Each row comes from the steps of one walk. Every step used is in the known rows, and no mark comes twice. Write the walk behind each row, first mark first.
(in the rows, 128 means zero)
Known rows:
gara/sike: [120 129 116 135 112 131 127 149 133 113 146 144 133 141 101 128 139 135]
gara/sike/leze/tabi/zere: [121 114 123 156 126 139  53 178 124 113 172 172 134 150  75 143  75 131]
zere/kimekan/seken/tabi/zinip: [121  96 112 124 128  84 193  85 101 139 152  73 181 107 138 164 108 136]
zere/kimekan: [127 110 174 123 152 108  97 112 128 151 148 102 144 131 133 130 121 109]
gara/sike/leze/tabi/seken: [135 117 114 160 130 115  91 163 119 110 159 158 121 142  82 152 115 148]
leze/sike/seken/tabi/zinip: [135 110  61  69 106 145 118 113 107 119 134 117 153  97 134 154 115 183]
leze/sike/seken/tabi: [134  98  83  86 118 157  99 128 117 112 130 128 135 100 134 154 144 170]
seken/sike/leze/tabi/zere/kimekan: [124 108 146 139 148 144  72 109 109 129 188 152 149 104 109 149  58  99]
gara/sike/seken/tabi/zere/kimekan: [141  74  91  87 143 123  89 156 135 133 195 105 155 144  93 153  78 148]
seken/sike/leze: [105 137 117 123 104 153 162  71 113  96 149 168 121 117 117 126  97 117]
tabi/zere/kimekan/seken/sike/leze: [118 111 150 138 147 153 170  78  84 125 177 117 173 110 110 146  77  85]
leze/tabi/zere: [148 116 113 148 149 139  66 177 124 137 148 138 140 113 113 148  96 131]
sike/leze/tabi: [110 110 137 153 126 120  55 129 120 122 137 164 115 137 116 140 107 127]
gara/tabi/zere: [150 135 121 127 125 135 160 172 128 160 157 127 146 172 108 139  70 131]
bera/gara/sike: [100 129 128 153 114 139 174 184 171 122 153 139 138 180 113 133 161 147]
gara/tabi/zinip: [134 145 103 114  96 110 185 130 119 155 143 124 150 171 120 136  81 148]
sike/seken/tabi: [132  90  62  88 119 129 119 123 132 115 142 123 120 128 127 148 118 164]
zere/kimekan/seken/sike/leze/tabi/zinip: [103 109 124 148 124 124 134  57  78 122 167 132 174  94 120 162  99 109]

Write each row's walk:
[140  95 134 113 153 102 127 135 134 145 174  93 155 115 127 151  69 128]  seken/tabi/zere/kimekan
[125  91  51  96 105 131 120 143 140  99 158 141 124 140  99 148 125 170]  gara/sike/seken/tabi
[107 124 106 149 110 151 102  94 111  96 153 187 119 103 116 144 107 123]  seken/sike/leze/tabi
[120  81 133 142 143  93 172 101 113 133 150  84 163 107 140 163 140 126]  zere/kimekan/seken/tabi
[137 143 105 124 123 145 200  84 104 100 151 147 122 109 110 136  97 129]  tabi/seken/sike/leze
[144 111 168 118 168 122  97 141 124 162 165  92 158 131 120 133  79 105]  tabi/zere/kimekan
[138 114 129 137 153 157 187  98  90 134 171  99 184  88 121 151 109  94]  tabi/zere/kimekan/seken/sike
[103 117 160 158 132 155 252 129 124 159 199 119 182 193 115 161  84 103]  bera/gara/tabi/zere/kimekan/seken/sike/leze
[126 127 102 144 125 164 101 120 108 104 170 179 133 103 103 147  66 120]  seken/sike/leze/tabi/zere
[121  74 104 103 145 132 133 192 172 145 204 100 160 184 104 159 103 159]  bera/gara/sike/seken/tabi/zere/kimekan
[102 128 111 148 107 160 204  64  89  93 142 151 143 106 117 141 126 108]  kimekan/seken/sike/leze
[142 116 127 152 147 113  95 142 112 126 142 143 115 130 108 152 105 140]  sike/leze/tabi/seken
[123 118 147 140 128 147 208  93  86 148 190 123 177 155 103 154  61  92]  gara/tabi/zere/kimekan/seken/sike/leze
[104  97 146 166 137 136 115  73  88 116 164 143 157  97 121 161 128  95]  zere/kimekan/seken/sike/leze/tabi
[142 102 119 162 159 153 131 121  89 133 173 117 181  74 119 169 118 100]  leze/tabi/zere/kimekan/seken/sike
[145 121 127 141 135 149 223 116  92 155 183 106 188 132 114 158  91  98]  gara/tabi/zere/kimekan/seken/sike
[105  91  64 113 105 138 166 178 176 111 167 136 130 180 112 154 151 182]  bera/gara/sike/seken/tabi
